What can hang from each mark
kobuv: bili mivov tasas
mivov: kobuv
tenaf: tasas
bili: kobuv lotepe
tasas: kobuv pitek tenaf
kana: kobuv lotepe

Known rows, with every way that one mark hangs from another
bili(kobuv): [ -2.0   4.8   8.8  19.4   8.6  -5.9  -5.0  -3.4   8.7   3.2  32.4  -1.1
  -2.3  -3.3  -5.4  -4.1 -15.2  -8.4]
mivov(kobuv(bili(lotepe) tasas(pitek tenaf))): [ -2.8  -7.1 -32.2 -30.3  44.2 -13.8 -45.5   6.6 -14.9  13.6 -22.8   0.2
  18.0 -11.5  -1.5 -25.5  11.2 -56.1]
bili(kobuv(mivov tasas(tenaf))): [  6.4 -10.7  -7.0  10.3  39.7  -1.2 -39.3  -4.1  16.9   9.7   4.1  -7.7
   1.8  -8.3  11.7 -10.5 -21.0  -9.7]
kana(kobuv(mivov) lotepe): [ -5.9  20.4 -16.1  19.1  27.1 -14.4  -8.0  27.2 -40.5  -8.0 -25.9   3.2
 -10.9 -15.9   0.8  -3.6 -35.8  19.6]
mivov(kobuv(tasas)): [  1.3   1.9   6.0  18.4   8.2  -2.1  -2.0  12.9   4.5  -4.3  -6.0  -2.4
  14.5  -7.6 -10.3  -1.9 -16.3 -10.1]
tenaf(tasas(kobuv(mivov))): [  2.5  14.9  -4.3  -8.9  19.7  -5.5 -46.4  11.2   1.5  -7.9  -7.7  -5.2
  -5.2  -8.4 -19.4  12.7 -14.4 -21.7]
mivov(kobuv(bili(lotepe) tasas(tenaf))): [  1.0  -5.4 -17.8  -7.2  44.4 -14.4 -29.3  22.7  -8.1   7.8  -8.5   0.2
  20.2  -6.4 -11.7 -12.9   3.9 -39.1]
kana(kobuv(bili mivov tasas(pitek)) lotepe): [-11.2  10.0 -45.0  -3.6  34.8 -18.7 -46.1  23.8 -43.2   2.4 -56.5  -2.5
  -9.0 -23.8  23.5 -13.3 -38.5   6.9]
kana(kobuv(bili tasas(pitek tenaf)) lotepe): [ -6.4   1.1 -29.8 -20.3  37.1 -10.3 -47.6  21.7 -45.4  15.6 -16.2   2.9
   8.1 -24.0  15.3 -10.1 -29.8 -12.2]
bili(kobuv(mivov tasas) lotepe): [ -1.4   2.9 -22.2  25.7  44.6 -13.7 -26.6  -2.5   7.6   6.0 -29.0  -6.4
  -1.9  -0.1  15.3 -23.8  -5.7  -8.5]
kobuv(mivov tasas(pitek tenaf)): [  6.2  -1.5 -27.0 -25.2  30.5  -2.0 -55.5  -6.9  -3.2   6.1 -28.8  -4.0
   0.3 -15.5  17.6 -20.4  -7.3 -30.8]
kobuv(bili mivov tasas(tenaf)): [  7.0  -3.6 -21.4  -9.5  33.4 -11.8 -51.1  20.6   0.6   1.4 -18.3  -5.3
  -0.2 -13.7   8.0  -3.1 -20.3 -15.3]
tenaf(tasas): [  1.1  20.2   0.7  11.3  -1.9  -5.8 -23.1   6.5  -4.5  -8.6  18.1  -1.8
   9.8  -3.6 -23.0   5.1  -8.2 -10.4]
tenaf(tasas(kobuv(bili mivov))): [ -0.6  10.8 -15.1 -16.1  23.2 -13.3 -58.0  22.8   0.2  -6.8  -9.0  -6.7
  -8.5 -11.1 -19.9  17.2 -19.0 -21.7]
kobuv(bili mivov tasas(pitek tenaf)): [  2.9  -5.0 -36.5 -31.3  34.2 -11.2 -67.0   5.2  -5.7   8.0 -30.9  -5.2
  -2.8 -18.9  17.1 -15.5 -10.9 -33.2]
tasas(kobuv(bili) pitek tenaf): [  1.2  -3.1 -10.4 -60.1  28.1  -5.1 -58.2   8.3  -9.3  15.0  11.9   2.4
  -4.8 -17.9  -5.4   1.1  -5.6 -58.9]
kobuv(tasas): [  3.6   9.2   1.3  13.8   4.2  -2.5 -11.8   9.2   0.8  -1.7  -6.4  -1.5
   7.7  -6.7   3.3  -3.1 -15.3  -4.8]
mivov(kobuv(tasas(pitek tenaf))): [  2.6  -8.6  -8.6 -20.8  21.9   2.9 -32.8  -4.7  -3.0   9.7  -2.7  -1.2
  17.5 -14.4  -2.9 -15.4  -4.6 -42.6]
bili(kobuv(mivov tasas(pitek tenaf)) lotepe): [  0.2  -7.3 -35.7 -13.8  58.0  -9.2 -58.5 -20.0   0.1  19.5 -26.4  -5.1
   2.6  -7.1  22.9 -37.0   7.8 -42.9]
tenaf(tasas(pitek)): [ -2.2  18.8 -13.7 -10.9  -1.7  -6.0 -38.8  -9.7 -11.4  -3.4   5.2  -2.6
   6.1  -9.4 -13.8  -7.2   0.5 -28.0]
kana(kobuv(bili tasas)): [ -7.5   3.1  -5.0  14.7  12.8 -11.2 -23.7  18.6 -28.6   0.9   9.3  -1.7
   5.5 -22.0   0.9   5.9 -28.9   7.0]

Rows
[ -1.8   2.3 -28.4   1.1  49.0 -15.3 -42.3  37.9 -36.3   4.5 -28.8  -0.9
   1.1 -22.0  11.3  -1.7 -42.1  11.4] : kana(kobuv(bili mivov tasas(tenaf)) lotepe)
[ -4.4   9.6 -28.0 -38.1  22.6 -13.0 -73.1   7.0  -6.8  -1.4 -22.2  -7.2
 -10.9 -15.8 -10.0   5.8 -10.8 -40.9] : tenaf(tasas(kobuv(bili mivov) pitek))
[-12.3   9.6 -30.7  -2.9  24.1 -14.4 -31.8  23.8 -46.4   7.9 -32.2   0.7
   2.9 -22.4  17.8 -10.0 -34.8   2.9] : kana(kobuv(bili tasas(pitek)) lotepe)
[ -3.0   0.6  -9.1  -3.8   8.3  -1.7 -18.5  -2.4  -3.1   1.7 -17.3  -2.7
  10.7 -11.9  -0.5 -14.6  -8.3 -28.7] : mivov(kobuv(tasas(pitek)))
[ -0.5 -11.6 -17.9 -29.1  25.1  -6.6 -45.5   9.1  -6.1  11.0  -4.0  -3.3
  14.5 -16.9  -3.6 -10.5  -7.7 -43.8] : mivov(kobuv(bili tasas(pitek tenaf)))
[  2.1 -11.8 -21.0 -13.3  38.5  -1.3 -56.5 -19.1   9.3  15.3  -8.8  -7.7
  -1.5 -12.6  21.4 -22.7 -13.2 -30.5] : bili(kobuv(mivov tasas(pitek tenaf)))
[ -6.6  14.2 -41.4 -38.8  42.1 -21.3 -74.7   6.1 -15.7   3.6 -40.4  -4.7
  -7.3  -9.9  -7.8  -9.2   8.4 -52.8] : tenaf(tasas(kobuv(bili(lotepe) mivov) pitek))
[  6.5  -6.0   7.0   1.5  22.2   3.0 -16.0  11.2   4.4   2.8  12.1  -0.9
  20.6  -9.7 -13.1  -3.4 -11.3 -24.5] : mivov(kobuv(tasas(tenaf)))
[ -3.3   9.5 -17.9  19.0  38.9 -17.7 -18.2  -3.7   1.7   2.0 -10.7  -2.6
  -9.5   0.5   1.8 -22.0   0.5 -14.6] : bili(kobuv(mivov) lotepe)
[  4.8   0.6 -36.8 -11.1  53.0 -18.8 -52.1  19.2  -8.2   5.1 -34.9  -2.4
   3.7  -8.5   9.6 -18.3  -0.2 -26.9] : kobuv(bili(lotepe) mivov tasas(tenaf))
[ -1.3  10.6 -24.5 -22.0  44.4 -21.8 -39.8  25.6  -8.2   0.9 -35.0   0.2
 -15.4  -6.8  -5.7  -4.2  -1.5 -34.5] : tasas(kobuv(bili(lotepe) mivov))
[ -5.6   8.6 -37.7 -16.0  27.3 -18.9 -41.6   5.4 -17.4   8.9 -38.9  -0.6
   4.8  -8.5  15.1 -25.4   7.5 -36.5] : kobuv(bili(lotepe) tasas(pitek))
[  4.3   0.7   0.6 -52.5  23.8   3.9 -44.9  -4.6  -6.8  16.2  12.8   4.4
  -1.5 -15.3  -4.9  -4.3  -0.8 -58.4] : tasas(kobuv pitek tenaf)
[ -1.5  14.2  -3.8 -30.8   8.1   0.2 -49.9  -5.6  -7.7   4.4   4.5  -2.3
   3.6 -11.0 -16.7   4.5  -2.8 -45.5] : tenaf(tasas(kobuv pitek))
[  3.7 -10.2  -3.9  -5.7  25.9  -6.2 -27.6  23.4   2.2   4.3   9.4  -2.1
  16.7 -12.4 -13.6   1.5 -16.4 -25.5] : mivov(kobuv(bili tasas(tenaf)))
[ -1.9   3.6 -36.7 -13.9  20.6 -15.3 -54.7   6.1  -6.3  -1.1 -44.9  -6.9
  -9.8 -16.6  19.8 -14.3 -15.9 -17.8] : kobuv(bili mivov tasas(pitek))
[ -0.5   0.9 -36.4 -59.6  58.1 -17.1 -68.9   7.3 -15.6  15.0 -32.5   1.2
 -11.8 -14.4   3.7 -17.0  10.7 -66.5] : tasas(kobuv(bili(lotepe) mivov) pitek tenaf)
[  1.5   4.2 -23.0   7.1  19.3 -14.9 -36.7  22.0   0.8  -7.3 -33.3  -6.5
  -6.7 -12.1   9.5  -2.7 -25.0   0.7] : kobuv(bili mivov tasas)
